What can hang from each mark:
A: X
M: W
F: E X
W: M X
J: G
G: J
X: A F J T

Known rows, with every way that one mark hangs from another:
{F E X}: [ -8.5  20.8 -36.8  19.2 -21.6  21.0   0.1 -26.1  10.6   0.5  -9.6  -1.8
 -13.7  19.7  21.6  24.8  12.6   7.4   0.6 -11.2  21.5   2.6   1.3 -14.8]
{A {X J T}}: [-40.1 -12.6  -4.5  -7.3 -40.1 -20.3 -17.5   1.8  11.5  -8.0  -3.4  20.9
  17.0  -7.1 -14.1  -3.3 -13.2 -10.3 -21.6 -17.1  37.4  39.9  22.6  -6.1]
{A X}: [ -7.3 -17.4   4.5   1.6  -5.8   3.2  -8.5   7.1   0.0  -6.8  -4.1   9.8
  21.3   7.1   2.8  -3.7  -7.9   6.4   0.8  -1.8  15.1  18.0   3.8  16.5]
{G J}: [ 13.9  17.1   1.3  -6.4 -16.0   1.5  -7.6  16.5   0.1   0.1   7.5  -3.8
   1.3  -7.4   8.6  10.0  -3.8  14.5 -12.9  -8.6   6.8   1.6  -8.0  10.3]
{X A F J T}: [-57.0  23.9 -27.5  -1.8 -52.6 -54.2  -9.6  -3.9   0.7  12.4  26.3   4.0
 -13.8   1.0 -11.7  -7.2  10.1 -12.8  -6.6 -25.1  44.1  13.1   0.1 -21.4]
{W M {X {J G} T}}: [-41.7   0.5 -17.1  37.9 -13.4   3.8   5.6  -6.5  -7.5  -9.7  10.9  -5.2
  19.8  12.9 -10.7 -24.1  22.7 -17.4 -36.0 -20.9  26.2  21.2  30.0 -25.3]
{X A {F E} J T}: [-63.2  46.1 -57.8  15.3 -71.7 -52.9  -9.7 -19.5   0.4  12.5  29.8   3.5
  -7.3   9.0  -6.4   8.0  10.5 -12.4 -11.2 -38.2  56.1  15.5  -3.9 -29.1]
{M {W {X A J T}}}: [-60.7  26.2  -0.9  10.4 -30.6 -34.0 -27.5   4.9  31.0  -5.2  -7.7   4.2
  28.3  -4.9 -14.2  16.1  16.3 -36.0   2.8 -25.2  26.8  24.8 -11.3 -22.2]
{M W}: [  1.8   5.1   0.8  -3.9   1.7  -9.4  -0.7  12.8  22.6  -5.3 -11.5  14.2
   5.3  -2.0  -6.4  12.9 -15.7  -9.3  23.8   8.1  -9.5   4.1 -17.1   7.5]
{J G}: [ -4.5   1.3 -20.4   5.8   1.4  12.0  14.1 -15.8 -27.0   1.1  12.4 -11.5
   6.2  10.7  -7.9  -6.7   6.4  -5.5  -0.8   4.9   3.1   1.9  16.5  -0.5]
{X T}: [-19.9   9.7  -6.5  -2.2 -16.3 -10.6 -14.4  -7.3   6.5   0.0  -2.3  -7.3
   6.9  -8.0  -9.5   3.3  13.4  -5.5 -14.7 -11.1  16.4   6.2   5.2 -16.7]
{W M}: [  3.8  -5.8  -0.9  26.8   0.8   1.6  10.0   3.3   4.2  -5.0   1.9   4.4
   0.3   4.5   7.5 -13.4   6.4  14.8 -10.6  -4.2  -0.9  -3.7  -5.6  -9.4]
{X F}: [ -8.0   4.5 -12.3  -1.3   0.4 -11.9  10.7  10.9  -1.8   6.7  18.6   4.4
 -18.9  11.1   1.9 -12.7  -8.6   7.5  13.7   8.0   5.5  -3.3  -3.4  12.8]
{W M {X A F J}}: [-44.9  12.0  -9.5  44.1 -16.9 -27.6   6.6  14.8   3.2   2.7  27.0   6.1
  -1.9  22.6  10.6 -28.2  17.4  -1.5  -1.7 -20.7  27.4   5.2 -11.3  -9.2]
{A {X J}}: [-18.8 -23.7   2.1  -4.1 -23.5 -10.5  -1.3   7.5   2.9  -6.8  -1.6  29.5
   8.6  -0.3  -4.0  -6.3 -25.1  -7.6  -7.3  -5.7  21.5  33.8  17.7  10.7]
{F X}: [ -3.2  -2.0  -6.3   2.0  -1.3  19.1   0.4  -9.5  11.1   0.0 -14.1  -1.5
 -20.4  10.4  15.8  10.9  10.3   6.6   5.5   5.6   9.9   1.9   3.6  -7.0]
{X A T}: [-39.0  25.8 -14.3   6.2 -33.9 -27.9 -24.9 -18.4  -0.5   6.9   4.7 -18.0
  15.8  -4.5  -7.8   8.3  34.7  -8.1 -10.5 -25.5  29.8   3.7  -9.2 -29.5]
{M {W {X J}}}: [-21.5  -1.8  12.4   4.2   4.2  -6.3  -2.9  22.5  31.1 -12.0 -10.4  22.6
  12.3   1.1  -6.4   8.2 -18.5 -30.8  15.0  -0.1  -2.9  22.9  -3.2   8.7]
{F {X A}}: [-20.6  13.6 -15.2  12.2 -18.7   1.5 -10.4 -22.1   2.5   5.3  -9.2 -14.5
 -10.3  14.4  15.8  16.3  35.0   2.6   9.2 -10.2  22.4  -3.4 -10.2 -19.9]
{X J}: [-11.9  -6.7  -1.8  -7.5 -17.8 -14.3   6.0   2.2   1.5   0.5   2.6  18.0
 -10.1  -7.3  -6.5  -3.0 -17.5 -13.0  -8.3  -5.3   7.7  14.5  14.2  -4.9]

Rows:
[-43.3  31.0 -50.2   5.8 -55.0 -35.3   1.9  -7.1   7.9   7.2  24.0  16.1
 -18.2   5.5  -7.5   2.3 -12.1 -10.4 -14.2 -24.6  41.4  18.9   8.9 -18.0] -> {X {F E} J T}
[-60.2  26.5 -49.4   5.1 -49.5 -43.9   3.5 -21.0 -27.0  12.8  35.5  -8.5
  -8.2  10.8 -21.7 -14.4  14.9 -20.0  -6.1 -19.6  47.4  17.5  18.2 -21.7] -> {X A F {J G} T}
[-50.7  53.6 -53.9  22.5 -53.6 -39.4 -15.3 -20.2  -3.5  12.3  27.6 -15.4
   3.2  15.8   0.4   8.4  28.1   0.5  -1.0 -34.2  49.9   1.1 -17.3 -26.4] -> {X A {F E} T}
[-43.0 -12.3 -25.2  -0.9 -37.9  -9.1  -3.3 -15.6 -16.7  -6.0   8.3  10.8
  22.8   3.4 -22.7 -11.3  -6.3 -17.0 -22.0 -13.0  41.8  42.4  37.7  -6.1] -> {A {X {J G} T}}
[-52.6  13.8 -45.1   8.8 -59.7 -30.7  -4.6  -0.8   7.6  -0.1  19.4  26.6
   3.2  15.4  -3.1  -1.0 -20.0  -3.0 -12.8 -26.1  57.0  37.5  12.8  -2.1] -> {A {X {F E} J T}}
[-57.0  39.1 -53.1  19.2 -72.1 -22.1 -20.9 -41.3  11.4   5.8  -4.2  -2.1
  -9.6   9.1   6.5  30.6  28.3 -13.6 -19.8 -42.9  59.8  19.2   5.8 -49.4] -> {F E {X A J T}}
[-29.3  23.2   7.1  21.5   4.5 -11.1 -18.2  10.5  20.8  -5.5  -8.0  -7.6
  32.3  11.5   0.2  14.8  22.5 -20.4  25.7  -7.6   3.2   2.9 -30.7  -0.9] -> {M {W {X A}}}
[-19.9  13.6 -38.2  13.1 -38.3   8.3   7.0 -21.7  11.0   0.3  -7.5  15.9
 -25.3  11.4  16.0  23.4  -6.3  -7.2  -8.1 -17.3  29.7  16.5  13.4 -20.0] -> {F E {X J}}
[-31.8  17.5  -6.2  50.2   0.8 -13.5   1.7  13.6  -0.9   2.9  24.6 -12.5
   9.6  28.9  16.0 -26.0  37.4  12.5   7.6 -17.0  20.3  -8.0 -23.9  -4.8] -> {W M {X A F}}
[-39.2  15.5  -4.2  10.6   1.9  -8.6 -14.9  12.6  11.0   0.5  13.4 -11.6
   6.9  12.6   1.0 -14.1  18.2  -5.0   0.5  -8.2  22.7   7.1   1.5  -1.1] -> {W {X F T}}
[-41.9   8.6   4.7   2.7 -13.3 -17.0 -17.0  17.6  38.1 -10.4 -13.4  16.1
  18.2  -7.3 -13.9  10.5  -7.2 -33.0  -0.1 -11.0  12.7  29.0   4.0 -10.8] -> {M {W {X J T}}}
[-47.2   9.9 -16.6   9.2 -11.5  -6.7  -3.7  -0.1  11.4  -9.2  -1.6   4.3
  25.6   5.0 -24.7   2.4   0.1 -39.2  -0.8  -7.4  18.8  30.4  18.4  -9.6] -> {M {W {X {J G} T}}}
[-46.2  22.5  -2.2  48.0 -14.5 -11.8 -24.5  -5.9  10.1  -4.0   2.5 -23.3
  36.2  10.4   5.8 -10.1  56.9   0.0 -23.2 -34.2  31.4   0.9 -14.0 -35.4] -> {W M {X A T}}
[-42.5  36.9 -51.0  17.4 -54.9 -40.6   5.3 -12.5  -7.7  13.8  31.7  10.0
 -13.6  16.4   2.0   4.3  -3.0  -8.5   3.6 -27.8  39.4   8.5 -10.4 -14.7] -> {X A {F E} J}
[-52.4  17.4 -23.9   2.6 -53.3 -22.7 -20.6 -27.8  13.3   4.5  -9.8  -3.8
 -13.6   0.0   0.7  17.2  28.6 -14.5 -16.6 -27.9  48.6  17.9  11.2 -40.1] -> {F {X A J T}}
[-37.6  20.3  -4.8   7.9   4.1 -17.3 -12.5  26.9  33.4  -4.7   1.6   3.0
  11.2   7.8  -5.6   1.7   4.3 -13.1  24.0   0.6  13.6  11.4 -15.6   7.7] -> {M {W {X F T}}}
[-35.0   6.0 -61.2  16.9 -40.6  -9.6  23.4 -10.9 -28.0   0.8  33.2  21.6
   2.2  32.8  -4.8 -11.9 -25.9  -6.0   3.0  -8.8  43.7  32.7  24.3  15.0] -> {A {X {F E} {J G}}}
[-17.6 -10.1  10.0  35.3   1.5   3.6   7.9  15.2  12.5  -9.4   2.3  13.6
   7.6   7.0   7.3 -19.5   3.8  -4.9 -19.0 -12.9   6.5  12.7   7.5  -8.2] -> {W M {X J}}
[-55.5  37.3 -12.4  17.0 -13.3 -32.3 -22.7  15.4  27.6   2.5   7.8 -10.9
  21.1  13.9  -4.7   4.5  27.2 -16.1  26.0 -12.3  26.6   6.5 -30.0  -5.0] -> {M {W {X A F T}}}
[-29.8   4.4   0.9   3.8   2.0 -18.4   9.0  34.5  28.3  -5.2   7.6  28.0
  -7.0  11.5  -4.1  -6.3 -27.6 -23.3  28.7   6.9   3.7  19.4  -7.4  18.8] -> {M {W {X F J}}}
[-47.1  32.4 -71.0  12.1 -51.7 -23.8  14.4 -22.5 -20.9   6.8  36.4   5.2
 -11.9  17.4 -15.1  -3.4  -5.6 -16.7 -14.5 -20.2  45.1  21.7  26.8 -17.3] -> {X {F E} {J G} T}
[-41.0  50.6 -35.3  36.5 -16.4 -20.3  -7.7   6.3  18.2   1.6  17.9  -3.2
  20.9  30.6   9.9  16.7  14.9 -11.4  37.7 -16.4  22.8   1.5 -39.4   2.2] -> {M {W {X A {F E}}}}
[-25.7 -18.5 -10.3  -5.3 -24.4 -21.4   9.0  19.8   0.3  -1.4  17.3  32.9
  -8.6  10.0  -1.1 -19.6 -31.8   0.8   8.0   0.6  26.4  32.0  12.6  22.8] -> {A {X F J}}
[-56.0  15.4  -4.9  41.3 -32.6 -25.6 -18.8  -2.7  12.6  -4.9   6.5  -5.2
  25.4   3.0  -1.4 -10.4  37.7 -13.0 -30.7 -41.2  37.5  15.5  -1.1 -37.4] -> {W M {X A J T}}
[-40.9  23.0 -20.7   9.2 -35.5  -7.9 -26.5 -29.3  11.6   6.8 -10.8 -22.4
  -5.1   5.4   7.1  19.3  48.1  -1.1  -6.9 -21.3  40.1   2.4  -3.8 -35.6] -> {F {X A T}}
[-38.6  30.2 -46.5  24.1 -55.3 -10.1  -5.3 -36.2   3.6   6.3  -0.4   3.1
 -14.6  17.9  15.5  28.5  16.1  -9.5  -5.1 -31.5  41.8  13.5   0.4 -32.1] -> {F E {X A J}}
[-34.8  -0.7 -14.8  -3.7 -23.1 -18.0 -10.6  12.8   6.4  -1.0  10.6   8.1
   7.8  10.0  -4.4 -12.7  -3.0   9.7   0.8  -5.0  37.5  20.9   4.5  10.9] -> {A {X F T}}
[-22.8 -22.0 -18.4   2.0 -22.1   1.4  10.9  -8.2 -25.6  -6.2   9.1  16.2
  16.2  11.4 -13.9 -13.6 -18.3 -12.8  -7.1  -0.2  27.0  34.2  33.9  10.4] -> {A {X {J G}}}
[-21.3  22.5 -29.3  57.3  -2.2   5.6  11.9   8.6   7.1  -3.6  22.8   0.4
   5.8  34.7  22.4 -15.4  14.2  16.5  -1.3 -17.7  18.9  -3.6 -14.7  -0.7] -> {W M {X {F E}}}
[-24.2  14.8 -58.5  18.3 -36.9  18.9  18.4 -39.5 -14.8   1.0   4.9   4.1
 -19.3  23.9   6.3  16.2   0.5 -13.2  -9.7 -10.9  33.6  20.0  30.4 -20.9] -> {F E {X {J G}}}
[-55.3  17.8 -42.4   8.5 -49.7 -11.6  -7.9 -42.2 -14.1   5.9   2.0 -15.7
  -9.3  11.2  -8.4   8.3  35.0 -19.7 -17.0 -21.7  51.4  21.2  26.8 -42.2] -> {F {X A {J G} T}}
[-30.9  44.6 -48.3  24.3 -35.9 -27.1   0.5 -14.1 -11.6  13.4  31.2  -7.9
  -3.0  23.5   9.6   4.9  16.6   5.0  12.6 -21.6  31.7  -5.8 -24.0 -10.0] -> {X A {F E}}
[-25.0  28.6 -27.4  29.9  -0.7   5.2   2.8   5.3   2.4   2.6  22.6  -5.3
   6.0  29.7  15.4  -1.7   7.7   0.9  11.4 -11.1  17.8  -1.2  -9.4   7.9] -> {W {X {F E}}}
